Each row was made from one walk, in order. Every step used is in the known rows, and no mark comes twice. Write each row's walk.
(in the rows, 128 means zero)
Known rows
A/L/Q/Y: [113 105 184 120 136 120 141 123  98 163 140 130  78  69 126 122 134 168
 116  87 130 158]
X/Q: [ 91 117 179 116 131 137 124 120 131 146 133 137 132  89 128  94 121 120
 131  92 119 109]
A/L/E/X/Q/Y: [ 86  92 209 139 142 152 105 123 103 182 160 147  82  86 100 170 141 174
 137  48 125 176]
X/Q/Y: [102 115 178 113 130 123 116 134 114 152 139 122 110 113 115 129 136 143
 120  73 131 123]
E/Y/U: [ 93 124 144 115 113 115 144  94 170 153 104 174 136 107  95 138 117 158
 164 104 148 123]
Q/L: [111 126 179  99 134 147 113 138 125 139 147 149 136 101 128 137 109 154
 155 114 156 131]
L/E/X: [ 64 111 177 127 128 131 108 135 131 165 128 157 116  96 115 183 132 159
 171 103 138 137]
B/A: [109 124 136  97 125 115 136 132 117 149 125 166 122  93 102 140 126 120
 156 106 108 114]
U/L/E: [ 96  98 194 129 120 151 118 126 155 154  89 147 140  96 119 161 101 156
 166 127 124 160]
Y/E/X/Q/L/A: [100 108 224  68 162 153  92  78 142 182 200 154 130 106 126 138 111 155
 136  79 152 108]
X/E/Y: [ 78 118 177 132 132 145  86 128 186 170  94 156 143  93 118 146 100 144
 159 106 166 135]
Y/E/X/Q: [ 62 112 197 109 139 146 118 110 166 168 162 164 127 105 121 170 121 119
 140  67 126 121]
X/E: [ 79 111 173 140 129 149  79 142 157 152 101 152 143  95 129 135 126 127
 172 128 155 135]
Y/U: [ 94 116 140 127 108 121 136 106 141 134 107 171 136 106 107 127 142 141
 175 127 136 121]
Y/Q/L: [116 111 185  87 122 133 114 138 119 155 147 182 101  94 132 147 114 140
 150 114 137 133]
Q/Y/U: [106 115 140 124 108 107 129 119 119 140 114 157 115 127  91 164 157 161
 162 108 148 135]
E/X/Q/Y: [ 86 112 174 105 144 124 133 114 126 156 155 134 100 125 124 172 147 152
 117  62 141 121]
B/A/L/E: [109 103 171 131 123 144 110 144  93 176 129 177 104  52  80 139 120 143
 176  92  91 170]
Y/U/L: [108 102 155 118 113 141 161  80 175 128  82 173 149 123 122 144 121 145
 164 139 130 144]
B/A/L/Q/Y: [132 106 167  99 136 116 151 114  78 167 148 147  58  70 105 136 134 155
 129  76 105 151]
Q/Y/U/L/A: [136  94 159  98 129 109 145  62 139 152  95 148 133 139 106 137 142 181
 135 136 149 132]
A/L/E/X: [ 79  99 183 143 137 149 115 134 124 173 138 174 113  66 110 164 131 164
 159  92 127 173]
B/A/L: [124 114 143 113 134 135 146 133 109 158 133 180 113  65  98 121 126 126
 144  95  96 149]

Which walk is each row?
[ 89 115 199 105 123 108 111 135 126 172 147 127  88  99 116 175 124 152
 138  86 139 132] => L/Q/Y/E
[101 114 206 117 121 157  79 150 108 156 140 143 125  89 112 155 104 171
 185 113 151 149] => Q/L/E
[ 79  89 178 127 115 148 144  73 172 147  89 181 128 123 112 202 128 171
 193 123 136 160] => Y/U/L/E/X
[106 108 159 109 119 136 168  66 204 145  77 178 148 123 110 154  97 163
 154 116 143 143] => E/Y/U/L
[110 110 173 123 126 140 117 128 123 193 125 180 101  53  69 148  96 160
 166  70 104 170] => B/A/L/E/Y
[ 63 103 202 125 133 145 105 113 130 167 143 145 110  92 120 154 126 148
 160  79 123 124] => L/E/X/Q
[134 105 190  69 139 114 103 106 106 173 156 172 108  90 128 104 121 154
 133 130 143 111] => Y/Q/L/A
[105  90 181 135 101 136 118 106 138 150  84 155 116 133  90 198 131 185
 183 117 137 175] => Q/Y/U/L/E
[103 106 186 123 139 133 149 109 115 157 136 144 100  48 139  87 118 146
 127 107 119 142] => A/L/Q
[ 74  92 208 141 143 168 113 112 123 176 153 162 104  63 115 133 126 152
 150  68 112 161] => A/L/E/X/Q
[113 110 204  68 167 142 114  67 121 164 183 140 121 106 140 103 122 168
 125  94 156  94] => E/X/Q/L/A
[ 93 103 188 154 124 149 103 154 111 172 123 160 123  52 100 125 119 154
 163 104 119 175] => A/L/E
[ 78 113 169 136 101 125 108 104 152 169  98 170 123  94  77 155 113 175
 194 103 145 141] => L/E/Y/U
[ 82 105 192 115 108 110 101 138 144 195 111 179  91  73  98 164  99 154
 159  92 124 142] => L/E/Y/Q
[100 116 176 104 129  99 133 121 104 153 133 113  85  99 132 141 134 163
 127 100 144 119] => L/Q/Y
[ 77 119 169 106 135 116 113 148 151 171 153 159 115 131 102 237 141 155
 141  73 152 145] => Q/Y/E/X
[ 85 114 202 106 135 155  94 132 124 159 155 156 115 101 120 195 114 180
 183 100 159 150] => Q/L/E/X
[ 84 105 183 120 124 131  86 128 180 185 101 190 107  86 121 156 106 129
 154 103 150 137] => X/E/Y/Q
[101 108 165 122 111 122 126  98 117 143 131 145 107 126  97 131 150 149
 149  83 133 122] => X/Q/Y/U
[120 101 213  80 145 135  63  93 156 200 135 179 113  90 125 121  96 166
 150 118 177 124] => X/E/Y/Q/L/A
[ 93 115 235 103 130 167  80 117 135 176 153 138 117  85 105 133  76 177
 165  64 148 141] => X/Q/L/E/Y
[104 103 192  98 134 133 167  82 160 140 101 127 117  93 161 123  99 147
 130 129 123 129] => U/L/Q
